Each row was made from one path, in order. Every step used is in the known rows, and no mark comes twice. Write each row's path.
Known rows:
b, g, f, k: [ -3  21  29   7   5  -4 -11 -43  -5  -7   1  16  12  -5   2  28   5 -22
   1  -2 -18 -13   1]
d, g, f: [  5  13   6  -9   2   2  13  17  16 -13 -16  -1  -5  24  11  25  -2  -6
 -21  -1  -5   7 -21]
k, z, g: [ -4  -4 -20  -6 -16  -7 -27  -2 -13  16 -18   5   0 -15  -3 -34  22   5
   6 -11  -3 -10 -21]
n, k, b, g: [ 11   7  25  -5  -1  23   6 -35   3   0  24   7  -5  -7 -22 -10   8  12
   1 -20   0 -16  37]
b, g: [ 11   0   5   2  -3   7 -14 -36   4   9   4  -1   9   3   5  18  25  -2
  -5   0 -11 -20  10]
n, k, z, g: [ -1   1   1 -16 -28  28 -20  16 -28   5 -32  10  -8 -15  -8 -56  25  12
   2 -24  -1 -16   3]
d, g: [  5  -4 -11 -16 -17  20  12  35  14  -4 -23 -16  -5  -4  21  18  19   9
 -16   2  -3  -3  -9]
d, g, x, k: [  9 -17   9 -15   6   7  22  64  32 -17  -5 -26 -17  28  11  28  -6  -9
  -6  21  10  22   7]
z, g, f, k, b: [-12  34   6   0  -1 -21  10 -15  -5 -22  20  17   4 -26 -13   3 -21  15
  -3  -1   8   3 -21]
x, k, f: [ -8  -8 -17  23  -5  14   6   7  13 -23  13  15  13 -28  12   1 -30 -14
 -29  -6  -6  -5 -24]
g, f: [  5  19  -4  20  14  -8  -3 -19 -12  -6   3  17  10  14   7  10 -11  -7
 -14 -14   4   5 -14]
x, k, z, g: [ -9 -13 -17   1 -27  -9  -9   6   5   3  -8  12 -11 -12 -10 -33   5   0
  -3  -1  -4   2 -13]
f, k, b: [  3   8  -6  11   1   2   3 -17  -9  -7  12   8   8 -49  -4   9  -6   7
  10 -10  13   0  -3]
k, z: [  6 -12 -18  16  -1  -1 -29 -25 -17  21 -20  13   4 -11  -6 -23  20 -19
  10 -17   1  -3 -13]
f, k, z, g, d: [-24   1 -31   4  -2 -15  -9   3 -32  22 -25  18  12 -23  -2 -27  17  11
   9  -3  -7  -2 -11]
z, g: [ -4   8 -18  -8 -26   7 -12  19 -11  -9  -7  -7   7  -9   9  -6  14  31
 -12   1   3 -13 -17]
z, k, b: [  9  30 -18   4 -13   1  13 -29  -1   3  16   2  -6 -20  -9 -20 -25  11
  18  -5   1  -8   8]
b, g, n, k: [  0  -8  45  -2 -17  33  10 -15 -28   8 -14  -9  -3  34  20 -10 -18  27
 -13  -5 -21 -16  26]
x, k: [  4 -11 -10  19 -13   9   4   4   8 -13   4   3  -4  -7   8   5 -13   2
 -14  -2  10   6   2]
g, d: [ -2   0 -42  26  12  -6   6 -13 -19  12  -3  12  18  10  11   2   4  17
  -8  -5   3   2   2]
z, g, d: [-15   8 -41   5   0 -12   7  11 -21  10  -5   6  14  10  14 -10   6  42
 -15   5  -3  -4  -9]
g, x, k: [  9 -12   4  13  15   0   1  24   5 -13   9  -7  -2  21   5  14 -12  -9
   1  12  21  23  11]

Write each row's path:
[-24 -14 -39  13  -8 -28   6  -4  -2  19  -5  19  -5   8 -11 -33  -2   6
  -7   5  -6  10  -4]
x, k, z, g, d
[-10   2  -9  -9 -28  -1 -28  11 -24   5 -30   6   4 -41  -1 -27  24   0
  12  -4  -9 -12 -20]
f, k, z, g
[  8  -6  -1  15  28 -14  18   1  22 -12  42  -4  -5   6 -18   9 -27  -4
   8   7  35  31  17]
g, x, k, b
[  3   8  16  -1   1  -6   0 -47   9   1  22   7   8 -39 -11  19   9  -4
  12   0  -3 -13  12]
f, k, b, g
[-11  -9  25 -16 -23  53  36  63 -12 -18 -30 -15   2   6  41 -12 -41  26
 -36  -6 -24  -9 -17]
d, g, n, k, f
[ -2 -24  29 -18 -27  35  20  34 -16  11 -51  -9 -21  24  23 -36  -9  13
  -5 -11 -20   3   3]
d, g, n, k, z
[  8 -14   7 -13  20  -9  37  38  46 -19  27 -21 -23  17  -6  25 -17  -4
  -3  19  25  33  12]
d, g, x, k, b
[ 14   1  21  -5  28  -6 -21 -10   0   7  12 -16   9  31  -3  27  23 -11
  12  12   5  -5  17]
b, g, x
[ -2  -3  -6 -13  10 -19 -32  21 -18  13  -9 -11   1  18  -8 -23  23  -6
  21   3   9   4 -12]
k, z, g, x
[-16   0  -1  -5   2  -4  -3  57   6 -31  23  -9  11  -2   6  -2 -26  -4
 -19  15   0   0 -24]
z, g, x, k, f
[  6   7  30  -5  30 -13  -3 -25   9   1  31  -8   7  -8 -20  31   8 -13
  26  12   9   2  22]
f, k, b, g, x
[  6 -29   7 -13  11  -5   5  43  28   2 -20 -15 -23  21  -2   2   8 -37
   8  11   7  24   3]
d, g, x, k, z
[ 10 -12  27   5  17  -6  -2  -5  21  -4  19 -14  -4  34  -2  26   2 -18
   5  15   2   5  26]
b, g, x, k
[ 12   6   2   5  12 -10  -1 -60  17  12  32   2   2  -9 -17  16   9   3
   3  -3   3  -8  12]
k, b, g
[  4  -7  12  10   1 -10  18 -54  37  -2  44   5 -10  -1 -22  16 -13  -8
  -5   4   4  -1  24]
x, k, b, g
[ 11  -6   5 -23  15   9   7  60  12  -5 -16 -33  -5  26  16  31  16   2
   5  16  14  11   0]
d, g, x
[ -9  -1   5 -17   3 -13 -32  32 -26   0 -21  -5   6 -17  -5 -19  22 -11
  29   7   4  -1 -12]
f, k, z, g, x
[ -3  32 -22   7   8 -18  18 -68   6  31  29   8  -1  10 -18  -4 -21   9
  21   8 -17 -14  31]
z, k, b, g, d
[ -4  11   8  18  11 -10 -19 -31 -25   6 -20  32   8 -22  -7 -12  -1 -41
  12 -19  -5   4 -20]
g, f, k, z
